What can hang from each mark:
zofu: gufut ligo sebi setat zizofo
sebi: zofu zozu
bigu: kegog vesife zozu
bamu: pudi zizofo
zozu: bigu pudi sebi
kegog: bigu
vesife: bigu pudi
pakago: gufut pudi
pudi: bamu kegog pakago vesife zozu
ligo: vesife zofu
gufut: zofu

In the rows, 128 means zero.
Known rows, with every way that one mark hangs from another:
pakago(pudi(vesife)): [176 115 121 130 127 126 121 138  95 125 142 123 141 127 126 106 122 132
 123 167 160 145 132 138 129 148 119 121 146 116 147 136 127 117 144 125
 118 145 136 131 114 101 126]
bamu(pudi(pakago zozu)): [120  99 136 155 125 118 137 159 151 130 142 135  99 127 127 125 137 141
  96 183 147 120 115 143 123 105 131  99  78 137 120 136 162 154 114 110
 132 125 131 120  99 116  85]
zofu(sebi): [137 138 125 135 133 118 148 146 146 120 121 147 136 134 129 142 124 127
 129 115 141 138 132 115 125 145 133 138 137 103 132 131 128  90 124 118
 123 117 137 134 133 154 134]
kegog(bigu(zozu(pudi(pakago vesife)))): [ 66 134 129 150 135 120 125 137 107 156 128 137 132 113 131 119 118 125
 147 146 158 137 123 117 130 131 111  97  78 114 131 127 115 106 156 116
 132 119 126 149 142 125 126]
sebi(zofu(ligo)): [154 161 124 122 128 131 129 116 124 134 138 135 129 118 135 111 128 119
 123  90 107 119 132 145 139 157 125 134 158 150 126 155 135 132  87 128
 136 114 140 113 100 124 121]
gufut(zofu(sebi)): [125  82 139 142 141 117 181 131 137 140 119 134 135 133 136 137 120 123
  89  93 130 121 131 117 132 143 129 150 134 103 122 134 152  92 151 121
 121 155 138 125 138 154 121]
pakago(gufut): [134 147 115 128 144 139 145 125 129 131 130 128 129 143 134 106 112 130
 140 113 111 134 137 120 138 127 137 138 131 110 132 138 142  22  66 107
 119 155 129 130 178 102 127]
pudi(bamu kegog(bigu) pakago zozu): [ 90 185 155 118 106 137 114 112 106 119 133 125 119 105  87  84 133 145
   4 136 105 105 104 159 124  78 122 149 126 148 127 145 167 178 185 142
 134 115 129 176  81  97 122]
zofu(sebi zizofo): [132  97 109 139 138 121 142 132 156 114 125 136 138 133 122 148 135 126
 124 129 156 146 136 109 123 157 137 135 143  82 121 123 127  63 121 124
 121  97 135 146 110 160 109]
vesife(bigu pudi(pakago)): [119 101 118 143 116 134 137 138 133 120 126 123 127 145 121 100 140 118
 130 156 187 119 114 140 122 138 129 133  80 128 138 129 112 147  80 134
 131 114 130 124 155 155 157]
bigu(vesife(pudi(kegog pakago))): [128 121 117 110  99 125 121 130 122 137 127 124  96 116 119 111 109 128
 130 135 166 131 140 166 132  88 139 107  96 136 142 129 118 156 133 131
 133 141 122 121 169 129 127]
zozu(sebi(zofu(zizofo))): [152 147 116 126 138 134 134 116 138 141 147 125 130 141 130 134 133 125
 135 131 118 139 124 123 131 153 129 120 166 106 116 140 119  43 101 135
 143 149 133 143 123 132 123]
sebi(zofu(zizofo) zozu(bigu)): [167 149 143 112 153 142 113 104 138 139 124 111 126 140 122 139 145 133
 173  94 116 122 126 127 134 143 139 150 179 154 121 149 123 156  86 135
 140  73 120 131 121 127  94]
bamu(zizofo): [150 112 110 129 155 137 132 153 125 115 124 128 129 139 128 150 125 130
 176 143 163 116 125 120 117 131 140 130 147 151 125 130 153  90 128 129
 125 145 128 134 148 147 102]
sebi(zofu(gufut setat zizofo)): [113 108 112 135 141 126 132  81 124 115 144 132 133 130 126 141 133 128
 115  48  87 128 137 110 133 190 141 123 124 127 125 127 138 132  96 125
 132 112 132 118  93  91 112]
ligo(vesife(pudi) zofu(gufut sebi)): [129 121 159 126 134 133 113 133 169 114 115 121 139 126 139 101 129 112
 101 126 131 142 154 113 125 140 131  98 121 102 109 102  81 150  94 121
 132 118 132  78 109 139 106]
sebi(zofu(gufut setat) zozu): [128 190 142 121 132 120 135  85 114 120 134 129 123 139 132 149 132 138
 154  36  52 114 131 108 131 151 142 131 153 162 135 138 138 211  98 117
 135  99 126 109 106  81 112]
zozu(sebi): [142 163 111 129 129 129 132 142 130 141 139 133 130 144 128 134 128 124
 163 161 128 135 121 118 126 127 130 114 143  98 121 136 116  36 127 126
 137 173 131 142 153 139 136]
sebi(zozu(pudi(bamu vesife(bigu)))): [135 201 129 125 128 123 120 135 126 132 126 122 120 134 133 152 127 136
 158 152  99 123 112 113 126  93 126 139 161 167 140 119 114 188 148 124
 130 109 120 149 129 119 153]
bamu(pudi(pakago) zizofo): [147  75 122 149 170 124 139 171 153 123 133 133 116 130 129 142 138 133
 121 187 184 122 114 127 110  99 144  99 112 165 120 130 171 116 130 127
 126 132 123 124 125 150  62]
kegog(bigu(zozu(sebi))): [ 79 155 126 139 128 125 130 130 106 159 131 138 143 132 133 122 121 125
 178 131 155 133 126 117 131 135 116 108  96  97 119 136 110  51 136 114
 135 136 128 150 163 140 116]
zozu(bigu(kegog) pudi sebi): [141  97 128 135 160 130 108 143 140 160 124 137 135 119 126 157 131 108
 171 180 144 138 111  98 131 104 121 112 138 105 117 127  86  55 148 159
 131 157 113 141 190 173 162]
sebi(zofu(gufut ligo setat) zozu): [126 204 139 120 122 115 127  83 111 116 135 130 131 125 130 136 142 128
 144  38  43 113 135 112 130 138 136 127 162 164 132 145 143 217 105 123
 132  86 127  96  77  95 111]
vesife(pudi(zozu(sebi))): [124 112 133 151  85 124 126 134 142 119 133 123 116 153 134 129 120 127
 144 161 145 120 123 144 133 134 119 116 113 127 122 123 129 114 122 127
 138 159 134 126 141 135 150]
zozu(pudi(vesife) sebi): [130 149 120 151 138 115 121 148 137 141 141 132 121 123 136 143 122 120
 142 186 120 155 119 101 127 117 111  88 149 115 130 111 101  66 182 136
 136 175 123 147 120 133 174]
pudi(zozu(sebi)): [124 147 134 137 101 131 130 136 125 126 140 125 112 144 123 138 132 138
 145 145 114 120 123 131 127 123 121 121 130 109 116 135 145  95 121 120
 137 158 135 138 110 116 136]
vesife(bigu(kegog)): [130 120 105 121 131 141 141 132  98 134 136 140 129 133 127 136 135 124
 175 131 146 114 117 115 126 153 135 153 104 113 132 142 107 133  59 134
 123 109 130 116 173 147 140]
bamu(pudi): [134 114 119 149 140 116 135 156 149 138 139 144 118 133 143 134 123 131
 150 169 152 128 122 129 130 128 135 107  93 139 121 129 130 100 115 108
 128 139 128 116 146 140  90]
pudi(bamu): [139 177  99 110 123 138 120 133 130 131 135 136 136 138 124 146 112 132
  93 144 106 115 115 144 133 109 136 155 144 151 132 128 135 108 131 120
 130 147 136 166 158 123 147]
zozu(bigu(vesife) pudi(pakago(gufut))): [128  91 130 122 164 137 113 144 148 157 111 117 115 110 113 118 126 118
 122 138 163 138 133 132 133  60 130 110 101 129 135 124 110  92 128 134
 124 136 108 144 179 137 151]
ligo(vesife(pudi(bamu kegog))): [135 145 138 107 102 139 110 130 150 115 125 118 134 122 133 102 115 125
  99 154 136 124 133 150 129 114 138 123 125 139 129 116  91 159 138 127
 131 135 127 116 149 131 114]
sebi(zofu(ligo(vesife) setat)): [134 149 130 107 119 126 130 108 124 122 136 132 145 111 140 113 138 117
 109  56  94 120 142 148 131 164 126 121 133 144 128 143 120 187 104 125
 130 101 135  94  84 119 122]
zozu(bigu pudi sebi): [138 120 135 141 163 130 108 147 156 154 119 129 141 130 124 139 136 109
 175 169 150 141 114 102 129 103 117 111 141 111 116 118  88  27 166 147
 135 168 112 153 168 174 167]
bigu(zozu(pudi)): [ 95 110 123 132 121 124 137 129 124 151 110 144 114 118 152 156 102 131
 202 157 133 132 123 119 133 129 124 126  96 115 128 112 107 125 122 117
 126 138 131 141 175 112 140]
vesife(pudi(bamu zozu)): [123 122 125 139  81 130 117 128 143 114 131 123 122 151 130 140 111 132
  96 153 131 109 119 160 137 119 122 141 120 158 127 118 139 151 131 125
 134 147 137 145 144 126 162]
ligo(vesife zofu(gufut setat zizofo)): [103 107 133 112 145 138 105 117 140 115 126 116 143 116 131 108 146 118
 127 107 107 137 154 110 119 163 137  90 103  88 102  98  89 161  96 119
 127 111 125  81  86 109  83]
ligo(vesife(bigu pudi)): [127 120 132 117 109 142 124 140 148 120 127 112 136 137 136 100 135 119
 145 142 168 123 137 136 123 136 134 121  95 122 129 118  78 152  82 118
 130 117 127 100 149 149 123]
kegog(bigu(zozu(pudi))): [ 70 135 131 150 133 119 131 131 110 159 124 140 139 121 138 123 112 122
 178 130 161 127 125 114 134 138 113 107  84 112 123 126 104  84 142 111
 129 124 126 151 164 134 122]
vesife(bigu pudi(kegog)): [120 117 133 134 108 132 129 117 120 112 117 130 134 138 129  88 131 119
 175 124 171 120 119 134 129 160 127 159 103 135 135 123  94 134 109 145
 129 124 124 115 165 162 155]
ligo(zofu(setat)): [121 130 128 116 142 129 126 138 116 133 118 142 140 129 143 120 132 118
 164 104 120 125 133 135 127 178 118 119 105 114 113 117 107 156 110 124
 128 131 131 103 132 126 139]
sebi(zozu(bigu)): [148 175 137 114 140 135 111 142 127 136 113 123 125 143 120 139 137 133
 207 139 128 117 121 121 127 106 139 141 146 142 129 142 122 146 120 123
 132 107 116 129 163 141 110]

Rows:
[115 126 138 135 120 140 145 134 127 120 134 116  99 131 110 101 133 144
  68 141 112 119 125 143 127  99 131 122 103 110 129 147 180 123  78 112
 126 130 134 137 105  75 121]  pudi(pakago(gufut) zozu)
[122  52 128 145 145 119 175 121 146 136 121 126 135 133 131 142 128 123
  85 105 140 126 133 112 129 150 133 148 139  88 114 129 152  72 145 126
 120 138 138 132 120 158 102]  gufut(zofu(sebi zizofo))
[121  82 141 146 109 136 122 134 148 118 121 115 115 143 117 102 128 128
  98 156 157 121 126 152 133 113 126 121  93 127 129 133 151 124  99 130
 130 134 128 125 146 122 145]  vesife(pudi(pakago(gufut) zozu(bigu)))
[174 151 132 108 122 135 112 112  86 116 136 122 153 117 115  89 126 135
  81 141 137 139 121 144 128 130 119 168 171 139 150 130 121 140 166 148
 116 135 130 150 111 108 144]  pakago(pudi(bamu kegog vesife(bigu)))
[100  53 123 141 128 104 172 109 132 122 119 134 155 119 131 136 144 112
  74  67 118 123 140 118 123 156 124 141 126  87 115 127 156 114 175 133
 110 120 135 110  84 171 114]  gufut(zofu(ligo sebi setat zizofo))
[108 130 135 130 150 118 131 122 129 116 115 149 146 128 132 131 135 118
 130  68  98 137 143 100 123 171 126 119 114  97 115 109 117 138 118 124
 124 121 132  98 105 127 137]  ligo(zofu(gufut sebi setat))
[101  39 124 142 139 109 180 112 138 126 119 132 149 132 134 151 135 121
  84  67 125 125 136 114 125 170 130 144 117  85 118 119 152 112 164 127
 114 132 133 122 113 155 118]  gufut(zofu(sebi setat zizofo))
[125 103 154 135 124 122 113 136 141 131 127 133 107 116 125 115 131 140
 142 140 146 125 129 143 131 102 131 126  97 148 116 130 137 136 149 129
 131 129 116 110 124 139  86]  bamu(pudi(kegog zozu(bigu(vesife))))
[112 155 145 127 147 116 130 119 128 116 112 143 142 133 133 138 138 123
 148  68  85 133 140  97 121 156 128 122 129 108 116 111 117 168 116 121
 124 107 128  97 103 125 130]  ligo(zofu(gufut sebi(zozu) setat))
[109 147 139 131 124  94 156 128 138 111 111 149 147 134 141 170 136 126
 154  66 102 131 130 105 117 142 127 131 126 118 139 112 116 190 167 119
 113  92 124 126 120 145 157]  zofu(sebi(zozu(pudi)) setat)
[106 133 115 124 110  97 137 111 137  95 116 139 161 119 124 151 165 117
 138  76 109 137 144 111 111 142 129 130 147  97 123 124 135 167 160 132
 108  47 126 112  58 172 114]  zofu(ligo sebi(zozu) setat zizofo)
[172 165 151 103 146 141 118 110 121 148 125 124 121 133 130 150 133 132
 171  91  99 114 122 128 138 135 139 152 174 165 128 162 125 193  75 139
 139  83 123 113 152 123 108]  sebi(zofu zozu(bigu(kegog)))
[135 144 121 119 112 144 119 132 130 108 132 118 125 144 116 167 124 146
  87 129 107  98 116 149 124  93 129 161 160 177 120 124 177 146 144 128
 129 143 135 166 107 116 140]  pudi(bamu(zizofo) zozu)
[146 148 107 108 158 151 135 136 137 120 130 119 132 134 107 127 123 137
  25 148 116 119 113 142 121  63 145 149 155 158 136 136 183  88 110 131
 121 142 130 174 147 106 126]  pudi(bamu(zizofo) pakago(gufut))
[120 119 114 146 140 122 125 144 119 134 134 136 118 113 137 140 121 122
 150 165 134 137 119 103 128 139 117 114 117 133 140 114 103 144 143 134
 126 127 124 128 132 130 171]  zozu(pudi(vesife(bigu(kegog))))
[171  82 140 129 116 133 107 134  92 122 139 118 134 123 115 116 132 137
 113 159 156 138 133 144 130 139 113 130 139 118 140 141 140 152 140 138
 118 129 132 123 103 102 130]  pakago(pudi(vesife zozu(bigu(kegog))))
[116 111 148 143  84 123 120 119 128 107 121 129 111 132 130 105 114 131
 146 145 143 116 125 150 135 145 124 134 115 139 127 124 130 153 143 137
 133 142 130 116 137 127 136]  vesife(pudi(kegog zozu))
[112 128 158 123  95 133 114 130 140 115 127 113 127 122 131  87 124 126
 118 143 151 121 140 145 129 131 127 105 104 124 123 123  97 162 134 120
 133 125 126 103 122 128 101]  ligo(vesife(pudi(kegog(bigu) zozu)))
[122 156 130 117 131 130 109 138 102 112 131 134 100  88  99  81 131 140
  72 175 121 150 121 134 119 123 132 112 127 125 153 139 152 172 191 151
 135 120 125 124  78  96 118]  pudi(kegog pakago vesife)
[160 170 136 116 137 133 134 101 132 135 135 116 116 140 134 142 135 138
 165  99 100 119 125 128 134 150 139 141 181 153 125 147 129 169  75 123
 139  82 129 132 111 105  88]  sebi(zofu(zizofo) zozu)
[157 177 127 115 127 133 128 123 138 141 145 126 135 128 132 117 137 117
 123 127 107 134 130 131 131 130 125 111 170 117 117 147 111  73 106 133
 141 147 133 122 109 137 125]  zozu(sebi(zofu(ligo(vesife))))
[141 129 143 116 112 142 110 123 132 141 133 113 111 137 113 140 138 136
 139  98 124 123 136 148 134 104 121 131 135 127 116 141 133 112 118 135
 144 144 124 132 115 130 140]  pudi(zozu(bigu(vesife) sebi(zofu)))
[111 130 133 128 125 126 139 112 131 161 120 139 118 122 154 157 108 129
 186 139 113 141 121 118 135 131 118 123 127 113 122 118 101  97 116 129
 136 149 131 145 161 113 146]  bigu(zozu(pudi sebi(zofu)))
[143  95 131 141 163 124 120 148 130 106 129 132 124 119 131 126 140 137
 152 154 168 138 123 113 111 126 134 127 133 177 128 119 150 128 172 147
 126 124 114 107 102 160  84]  bamu(pudi(kegog vesife(bigu)) zizofo)
[119  70 115 142 133 124 156 119 126 138 129 120 133 119 128 117 135 114
 102 124 131 113 132 126 132 137 128 136 137 102 109 139 157  80 145 130
 121 144 136 118 107 155  93]  gufut(zofu(ligo zizofo))
[128 142 110 129 144 137 125 147 120 122 141 121 108 117 110  97 129 138
  57 168 116 156 132 130 125 110 132 100 119 115 152 140 167 109 122 123
 129 131 129 128 102  82 134]  pudi(pakago(gufut) vesife)
[141 163 140 117 139 125 110 141 135 151 111 118 113 129 126 151 128 128
 211 135 134 121 127 123 130  75 133 124 140 154 132 126 100 164 138 125
 130 112 108 134 171 141 129]  sebi(zozu(bigu(vesife) pudi))
[165 152 159 118 155 132 121 111 131 153 122 125 119 124 137 156 129 126
 171 101 101 115 116 119 140 126 129 142 174 171 129 147 108 201  92 141
 136  88 118 123 153 125 126]  sebi(zofu zozu(bigu(kegog) pudi))
[155  64 144 131 145 125 180  99 102 135 129 114 162 141 141  86 117 124
  80  75 128 130 141 132 139 143 123 153 140  94 135 138 151  49 102 116
  96 177 132 125 164  90 120]  pakago(gufut(zofu(setat)) pudi)
[ 71 107  84 144 120 111 110  91 113  92 138 135 147 112 109 130 154 114
 131  88  89 130 147  92 119 151 140 101 102  93 120 116 148 108 145 128
 115 105 125 100  60 128 101]  zofu(gufut ligo setat zizofo)
[110 139 105  94  96 131 127 123 113 168 123 128 100 124 139 164 104 138
 203 126 138 145 147 146 132  79 134 116 100 103 130 122 103  99 114 121
 136 157 125 135 191 120 128]  bigu(vesife zozu(sebi))
[ 94 139 126 118 114 126 115 115 115 141 111 142 116 103 143 148  99 138
 155 156 104 141 121 125 134 115 120 142 120 137 137 105 115 152 172 135
 128 137 127 150 152 102 154]  bigu(zozu(pudi(bamu kegog vesife)))
[134 149 115 120 108 142  98 137 120  98 141 112 117 133 112 167 127 153
  57 146  95 122 124 144 122  97 120 146 165 185 134 116 187 176 188 136
 135 137 133 158  61 103 157]  pudi(bamu(zizofo) vesife zozu)
[121 151 110 137 136 127 115 138 131 130 134 130 130 121 132 143 120 126
 103 157 116 134 113 118 129 114 115 135 135 159 141 104 109 143 164 132
 128 137 126 159 123 127 190]  zozu(pudi(bamu vesife(bigu)))
[164 111 129 125 137 140 140 110  93 127 133 111 150 136 134  82 122 135
 120 120 142 158 143 126 135 136 118 150 146 101 150 134 130  55  77 121
 105 141 130 129 147  84 137]  pakago(gufut pudi(vesife(bigu(zozu))))
[105  85 141 128 121 108 172 121 136 124 116 133 156 114 138 125 140 111
  67  58 109 119 146 124 123 140 124 133 120  99 121 129 143 153 175 124
 112 130 134  93  93 164 119]  gufut(zofu(ligo(vesife) sebi setat))
[128 154 146 114 141 117 137 134 131 126 108 145 145 133 143 136 138 121
 157  82 108 132 135 123 121 165 120 131 133 111 116 117 107 184 116 124
 124  98 130 104 118 141 138]  ligo(zofu(sebi(zozu) setat))
[142 115 109 132 113 131 118 136 146 115 126 127 136 150 133 146 109 124
 116 157 155 114 118 147 131 119 132 141 137 169 130 115 136 119 138 135
 130 152 133 146 173 150 150]  vesife(pudi(bamu(zizofo)))
[172 127 138 121 126 125 117 124  86 117 135 127 139 110 121  83 121 134
 119 158 151 147 131 139 129 149 120 134 158 119 149 137 125 125 168 140
 117 143 130 128 110  99 117]  pakago(pudi(kegog vesife))
[117 122 124 136  84 139 124 120 134 111 128 117 134 159 127 128 132 128
 112 127 147 104 114 150 130 129 119 169 105 156 129 116 120 164  97 133
 132 124 134 143 142 148 184]  vesife(bigu pudi(bamu zozu))
[116 136 128 102 118 148 128 135 131 132 121 118 133 126 137 114 135 129
 170 130 148 126 139 128 121 131 138 130  95 106 127 122  82 151  77 112
 127 110 128 107 143 129 109]  ligo(vesife(bigu(zozu)))
[131 109 124 148 153 122 145 154 154 138 140 138 113 128 133 109 129 134
  95 173 146 134 120 132 128 103 139 100  88 129 126 138 151  86  89 108
 124 136 126 121 143 118  84]  bamu(pudi(pakago(gufut)))
[133 134 118 112 104 148  78 131 115 118 139 121 120 122 104 164 129 147
  56 151  87 126 123 147 133  98 118 155 142 160 136 128 164 188 172 147
 136 120 129 146  91 112 171]  pudi(bamu vesife zozu(bigu(kegog)))
[126 112 114 120  82 125 120 134 127 136 132 117  96 135 129 139 108 133
 151 121 160 123 146 167 136  96 132 110  93 142 134 123 121 154 115 117
 134 147 127 120 164 127 138]  bigu(vesife(pudi(zozu)))
[114 121 119 148 146 123 127 153 128 132 132 130 112 109 123 120 132 125
 112 180 144 140 114 115 121 120 117 101 104 133 144 117 118 157 149 132
 129 123 123 141 105 121 165]  zozu(pudi(pakago vesife(bigu)))
[145 178 116 100 134 140  93 122 106 100 128 128 130 108 110 129 117 144
  73 142  98 137 120 134 122 107 132 161 189 184 144 118 158 146 227 161
 131 140 123 153  99 121 140]  pudi(bamu(zizofo) kegog vesife)
